(in the rows, 128 means zero)
Known rows, with every step that occurs:
P J G V L K: [166 127 102 158 130 144 161 114 172 118 135 141 108 158 149 153 120 123
 189  86 144 148 140 111 195  65 118 127  62 114 109 133 131  77 113 127
 140 120 168  80 116]
B K: [128 135 113 196 131 124 148  99 169 118 132 181 103 159 114 130 120 162
 150 116 140 129  91 111 158  99 111 141 109 107 132 126 132  72 125 128
 125 135 156  72 119]
R L V Z J: [154 149  80 173 173 135 139 109 190 110 124 181 146 161 122 132 167 139
 181  94 129 140 117 128 155  34 109 114  81 116 153 113 157  96 130  85
 157 162 143  84 126]
J Z L V G: [152 110 102 139 138 153 143 127 193 117  98 135 104 147 149 165 143  92
 144 104 148 149 122 115 136  92  85 143 133  89 128 118 162  88 118  94
 128 146 146  75 146]
R L V G J P: [212 128  84 175 132 132 152  99 212 130 112 152 124 176 163 140 159  98
 149  71 173 142 138 140 172  43  65  94 101  91 144  76 122  83 130  62
 181 175 103 109 126]
P Q J Z: [196 125 130 160 103 135 175 133 188 132 145 199 118 125 107 157  70 125
 165  60 112 120 112 137 174  87 116 125 111 149  97 131 100  70 164 131
 173 147 176  89 109]
B K G: [140 130 114 187 152 134 125  96 149 119 126 176  92 152 111 138 121 193
 148 129 128 142  85 121 169 125 100 130 122 109 143 118 134  85 124 144
 128 151 149  89 121]
Z V L K G J: [161 123  63 125 117 167 127  86 187 104 140  98 102 157 123 174 149 139
 140 111 137 152 118 119 154  74  98 135 104  78 142 106 143  72 108 118
 158 196  93  67 132]
K L V G J Q: [206 111  53 157 117 123 159  83 196  92 126 155 143 156 164 130 144  86
 149  77 144 162 124 143 212  85  82 124 104  91 132  82 116  84 139  92
 183 182 107 127 111]
Z L V: [128 135  84 172 136 140 157  97 179 110 132 159  99 163 119 147 143 116
 143 106 150 143 116 105 142  86  95 151 118  94 148 104 151  76 112 103
 141 158 137  80 114]
V L K: [144 126  92 147 112 148 154 110 181 108 148 130 123 162 124 149 114 141
 157 108 157 142 114 112 163  71 114 129  88 100 135 121 143  61 126  98
 140 151 151  41 112]
P Q J G K L: [208 125 114 186 144 111 152 116 162 108 160 216  83 158 130 139  83 124
 198  69 137 168 112 128 196 130 119 128  83 153 110 101 110  50 111 188
 151 150 169 119  86]
L K B: [147 103 117 175 111 123 149  97 167 106 143 163 124 131 119 117 115 135
 157 117 140 139  90 111 167  71  90 129  95 117 132 124 141  68 112 122
 108 137 158  56 116]
P J G V: [167 126 126 195 143 110 166 103 168 124 118 188 117 157 148 136 117 117
 165  86 132 138 144 124 188  90 115 139  83 127 115 132 119  89 119 139
 145 122 182 111 106]
J P: [182 131 128 187 117 110 163 118 199 116 137 186 131 169 122 143 108 140
 141  97 159 117 116 139 168  83 115 122 121 118 124  92 111  77 158 102
 146 149 158  84 100]
Q J Z: [173 119 136 162 110 135 158 134 194 128 126 190 115 147 117 149  85 113
 150  89 119 126 125 132 156  86 116 129 104 128 107 123 121  73 152 130
 163 138 177  86 114]
Q J G V L: [154 140 124 170 147 131 163 107 188 114 136 159 104 169 147 166 121 117
 194 111 136 153 155  92 193  81 136 137  71 109 119 106 121  63 134 151
 156 132 165  86  97]
J G K B: [149  90 155 206 156 105 133  89 153 100 120 188  87 145 138 124 124 136
 177 151 145 160 104 100 170 118 109 135 102 136 132 117 149  59  83 166
  79 143 176  77 101]
P J Z L K: [169 123 103 138 101 168 159 139 185 119 130 162  96 143 105 161  98 105
 143  75 131 114 125 131 143  67 100 134 115 126  99 149 146  69 115 117
 129 117 172  66 134]
K G: [159 120 117 178 145 126 135  97 156 116 123 176 121 154 119 137 111 163
 136 122 130 145 111 137 166 122 105 136 122 112 155 112 135  88 130 128
 149 172 159  88 104]
K L V Z: [149 136  67 154 152 129 142 107 187  82 145 192 115 167 122 135 136 120
 158  99 129 151 110 118 153 104 131 144  83  94 146  99 162 101 131 117
 190 155 125 100 105]
V G K L R: [171 123  99 143 150 130 126 118 174 108 134 156  79 185 172 129 118 120
 172 133 169 167 134 127 161 144  99 113  80  94 133 125 160  62  94 132
 127 155 144  80  85]
P J Z L: [157 134 124 154 115 162 167 129 192 119 122 191  92 147 104 172  97 105
 138  98 125 109 134 123 141  85 121 148 124 129 107 145 138  65 124 125
 145 127 176  72 114]
G J P: [191 122 101 184  93 115 164  88 210 111 134 165 139 175 127 142 113 123
 128  80 158 115 133 148 170  72 120 129 123 113 128  87  97  73 152  99
 163 171 138  94  97]
R L: [150 152 114 190 148 127 161  99 178 127 132 198 113 182 116 133 130 128
 152 113 146 134 136 116 148  71 102 117  91 108 154 132 147  59 113 108
 157 147 161  71 103]
K B: [134 113 139 190 125 116 157  90 173 104 136 191 117 135 118 126 114 136
 151 139 130 134  99 102 167  91 108 144 100 119 140 121 137  64 118 130
 125 147 163  62  95]
L K: [160 116  94 170 109 120 151 109 167 116 140 149 137 157 124 121 112 135
 143  86 154 138 107 135 155  80  94 129 102 109 132 126 139  79 126 104
 129 144 162  66 119]
P J Z V G: [188 113 138 141 123 143 154 149 205 129 104 167 107 128 145 172 123  89
 135  93 130 128 114 129 146  84  81 136 116 117  98 136 137  86 128 109
 149 144 148  86 148]
L R: [138 146  96 166 127 123 161 106 182 113 157 163 114 181 138 134 111 135
 155 127 153 120 141 120 150  93 119 121  87 112 141 139 146  59 124 100
 142 168 153  56  91]
R L K: [163 141  95 174 135 133 153 108 169 129 139 168 120 176 117 122 131 130
 155  92 154 140 127 127 150  53  83 104  81 107 144 136 153  65 105  98
 144 138 153  60 124]
Q J G: [174 130 125 198 137 104 167 115 176 110 141 187 127 165 135 140 104 113
 164  89 142 141 134 119 177  85 115 138  88 145 124 104 118  54 125 145
 144 155 172  90 114]
G V Z: [154 139 108 160 148 124 147  97 179 111 116 170 129 148 124 143 136 135
 159  99 123 122 141 113 158  98 141 141  99  92 133 130 149 120 150 136
 157 122 156  90  96]
V Z L: [145 156  98 153 148 145 159 105 188  88 135 169 115 157  99 168 137 122
 146 107 139 107 136  98 133  89 146 156 114 111 144 124 165  75 128 136
 135 142 145  59 105]
K L V Z J G: [150 129  66 173 177 107 131 112 189  69 138 178 153 177 143 130 157 122
 185  95 126 167 118 135 172  75 142 146  80 126 139  97 152  90 117 123
 146 163 149  99 131]
L V G K: [175  87 112 175 143 124 123 109 157 133  94 148 103 143 171 122 137 124
 153 101 170 179  90 126 162 125  57 124 111  95 137  93 145 105 111 104
 120 163 145 108 116]
K G V L R: [134 153 100 130 159 158 133  97 173 119 142 130  78 175 149 165 131 169
 188 161 134 143 159 102 173 115 131 112  82  78 146 133 155  83 131 123
 158 160 138  68  76]
B K G J P: [184 126 101 185 122 135 127  82 183 115 126 166  98 163 116 147 123 182
 141 101 140 120 103 143 182  97 109 116 133 108 127  84 101  85 143 130
 148 167 122 108 117]
L V G: [164 107  99 175 136 117 147 114 176 123 108 146 137 146 164 129 138 113
 144  92 161 161 101 126 166  94  68 133 104  94 145  99 139  95 127  80
 146 169 140  94 128]

Rows:
[156 114 111 172 141 124 129  98 166 107 127 198  86 177 125 122 107 134
 152 120 146 169 109 130 158 145 115 140 104 100 136 109 143  72 102 152
 141 140 162  97  78]
G K L
[145 119  95 162 144 126 138 105 178 107 123 106 151 168 159 141 148 142
 196 104 146 166 136 124 195  47 127 133  83 103 121 125 129  79 119 120
  98 130 179  59 130]
Z J G V L K
[122 153 107 111 133 165 153 134 224 108 155 132  69 179 130 194 136 119
 169 163 137 119 146  92 121  75 140 122  90  88 117 150 173  52 123 101
 149 164 125  28 119]
J Z V L R
[160 113  75 155 160 133 108 109 177  90 120 183 117 156 133 119 146 143
 179 100 130 175  91 141 164 107 123 133  95 107 135  92 151 110 121 130
 140 156 145 112 102]
G K L V Z J
[155 153  82 169 171 140 147 105 183 114 134 192 111 167 114 138 157 124
 169  99 138 135 125 108 140  60 110 113  75 104 157 116 175  97 124  93
 182 156 125  87 118]
R L V Z
[179  93 110 152 101 132 145 101 199 118  89 135 142 155 157 145 120  92
 122  88 141 138 140 146 153  91 105 139 123 100 125 133 129  81 130 101
 147 163 152  74 128]
V G J Z
[173 110  96 164 131 131 127 107 149 119 132 146 128 149 122 126 111 162
 140 100 140 150 101 146 167 106  86 122 113 110 144 117 142  91 121 121
 132 161 154  81 124]
L K G
[154 129 101 149 124 162 156 131 198 120 128 172  84 146 111 165 118  96
 157  88 126 135 123 112 141  77 100 139 115 110 113 104 140  76 134 117
 161 141 150  93 128]
Q J Z L V
[142 125  79 171 151 131 128 109 175 107 124 171  94 160 153 126 144 130
 160 105 151 175  81 113 171 114  78 135  91  78 134  98 143  86 108 117
 150 139 120 101 135]
B K L V G
[145 155 101 166 179 126 152  95 181  88 119 158 107 166 128 169 160 115
 174 110 135 126 169  89 149  91 156 156 106 102 134 132 170  93 115 165
 121 115 157  78 115]
J G V Z L
[137 154  81 154 135 124 154 106 188  97 168 180 100 202 137 131 110 124
 164 134 147 137 144 124 151 110 132 126  74 101 142 133 154  48 112 119
 164 156 145  67  82]
K L R
[169 113 134 165 109 140 163 130 188 129 121 201 115 144 115 147  84 116
 140  91 120 118 120 141 159  90 116 134 110 136 105 145 127  80 139 110
 161 136 185  85 112]
P J Z
[150 129  83 164 142 126 147 110 180 102 131 173 128 146 121 137 139 129
 153  93 138 133 108 117 148  87 118 137  95 105 147 106 158 110 143  99
 167 164 132  91 114]
L V Z
[149 135  85 158 117 142 156 107 172 108 140 138 114 163 113 146 126 123
 141  92 158 131 120 116 141  75 100 143 116 103 136 124 152  63 107 117
 113 136 153  52 123]
Z L K
[211 122 106 160 107 120 154 106 229 112 116 132 132 160 156 169 153  96
 123  81 165 124 126 136 160  65  86 131 129  89 119  78 110  80 141  98
 151 178 100  94 134]
Z V G J P
[229 124  99 176 107 124 158  86 185 115 143 170 130 143 117 153  98 163
 145  61 137 119 115 164 199  94 112 115 140 134 131  85  81  84 164 119
 178 195 132 114  93]
K G J P Q
[183 105 135 202 142 118 146 114 154 123 120 199  92 157 139 131 100 130
 163  97 152 149 117 131 175 118 105 132  93 152 116 123 127  69  97 147
 116 145 183 107 102]
P J G K
[128 139 115 158 133 140 156  91 186 121 122 149 109 165 135 158 127 138
 167 128 139 145 138  99 173  95 133 141  93  76 136 122 135  82 139 120
 158 130 159  69  86]
G V L
[204  99 150 138 134 146 126 147 195 137  96 158  77 128 147 171 126  96
 156  99 138 154 107 122 141 113  72 125 118 105  92 110 139  88 126 149
 127 142 147 100 137]
Q J Z V G K
[175 139  99 164 167 143 121  95 148 141 116 154  98 164 128 129 143 157
 170 102 130 158 138 129 168  84  77  96  90  79 150 134 153 106 109 127
 153 125 152  95 119]
R L K G V
[119 167  92 131 139 153 161 116 212 104 170 134  80 181 135 182 145 129
 169 157 154 124 139  84 135  75 129 127  77  88 136 131 164  43 116 100
 151 181 113  35 104]
Z V L R
[186 109 137 198 143 111 143 113 162 119 126 188  94 160 140 134 103 124
 174  97 152 158 122 121 175 114 104 130  91 144 118 101 125  62 111 166
 116 152 178 104 103]
Q J G K
[128 110 126 119 119 164 141 123 206 101 143 134  79 125 110 178 137 119
 171 151 121 138  98  81 137  54 111 133  98  91 109 136 167  64 109 123
 118 136 130  25 143]
J Z V L K B
[181 104 117 165 147 122 126 110 166 110 108 174  97 167 157 128 117 120
 150 113 159 178 110 132 166 150  89 136 104  95 135 105 145  77 101 145
 128 140 157  97  94]
V G K L
[206 137 122 187 109 110 180 119 196 119 156 194 133 144 114 149  90 151
 157  66 153 111 104 144 187  80 115 118 128 139 114  98  91  72 172 107
 158 156 159  90  94]
J P Q
[136 162  99 151 186 163 116  90 158 102 113 161  67 141 100 172 158 182
 173 126 112 124 120  87 153 122 135 144 123  82 138 126 166 118 124 180
 126 111 134  92 118]
B K G V Z L
[210 133  96 184 113 133 145  85 178 118 146 174 101 138 108 153 103 191
 156  70 132 116  89 147 202  94 110 113 138 128 120  91  80  82 155 134
 159 174 121 112 111]
B K G J P Q
[188 119  87 182  99 115 177  73 188 103 135 169 153 154 124 136 118 116
 139  86 136 118 133 145 198  69 115 126 121 120 128 110 105  68 157 105
 159 178 141  99  95]
G J Q
[164  72 134 177 145 126 119  99 158 121 100 160  88 116 164 118 139 125
 171 132 157 178  74 103 173 118  52 125 104 104 138  92 152  96  98 122
  98 155 143  99 111]
L V G K B
[160 113 113 192 160 104 128  98 160  96 128 195  87 193 141 125 117 123
 166 123 151 180 125 126 163 144 124 143  97 117 132 111 150  60  86 169
 121 143 171  95  97]
J G K L
[182  89  83 141 106 149 119  94 169 117 110 124 124 155 124 134 109 135
 129  85 123 145 127 164 154  94 101 123 125 104 128 133 136  95 123 117
 149 168 147  81 135]
L K G J Z
[193 136 126 148 111 138 172 140 202 131 150 190  96 121 104 179  98 112
 161  65 108 119 103 121 153  76 105 130 117 135  93 126 111  72 156 141
 172 154 147  90 127]
P Q J Z V
[183  95 134 175 140 119 131 110 161 129  94 154 114 148 158 132 120 128
 147 110 170 162 106 129 162 131  79 130 117 106 135 111 140  85 114 126
 107 150 165  88 105]
V G K
[214 144 112 165 135 115 159 117 204 112 131 174 166 125 123 154 125 167
 191  50 125 107 115 151 201  52 146 115 121 132 102 104  90 121 195 121
 148 130 166 106  96]
G V Z J P Q
[159 113  72 138  90 164 149  94 193 107 120 118 111 164 115 155 124  96
 128  77 139 123 145 134 130  65 115 145 128  93 119 139 146  67 108 113
 128 142 146  53 136]
G J Z L K
[148 115 100 150 104 139 148  95 211 114 116 150 108 164 120 163 138  95
 118 102 121 127 133 131 124  78 117 150 129  89 118 132 138  77 123 116
 161 168 126  76 135]
G J Z V
[165 109 104 143 126 149 123  92 194 114 105 145  99 153 118 171 138 122
 119 116 107 137 127 142 131 104 108 143 141  90 131 124 140  93 122 132
 162 185 120  90 138]
K G J Z V
[119 136  74 181 144 131 135  97 172 107 147 194  79 173 119 121 135 148
 161 113 136 164  81 110 163 110 101 140  91  85 135 102 142  80 110 123
 163 137 125 102 119]
B K L V
[161 114 127 138 106 165 151 126 188 107 142 163  84 119 100 159 102 102
 171 103 119 123 113  99 151  59  98 133 106 124 100 127 145  54 116 152
 113 114 162  54 130]
Q J Z L K B
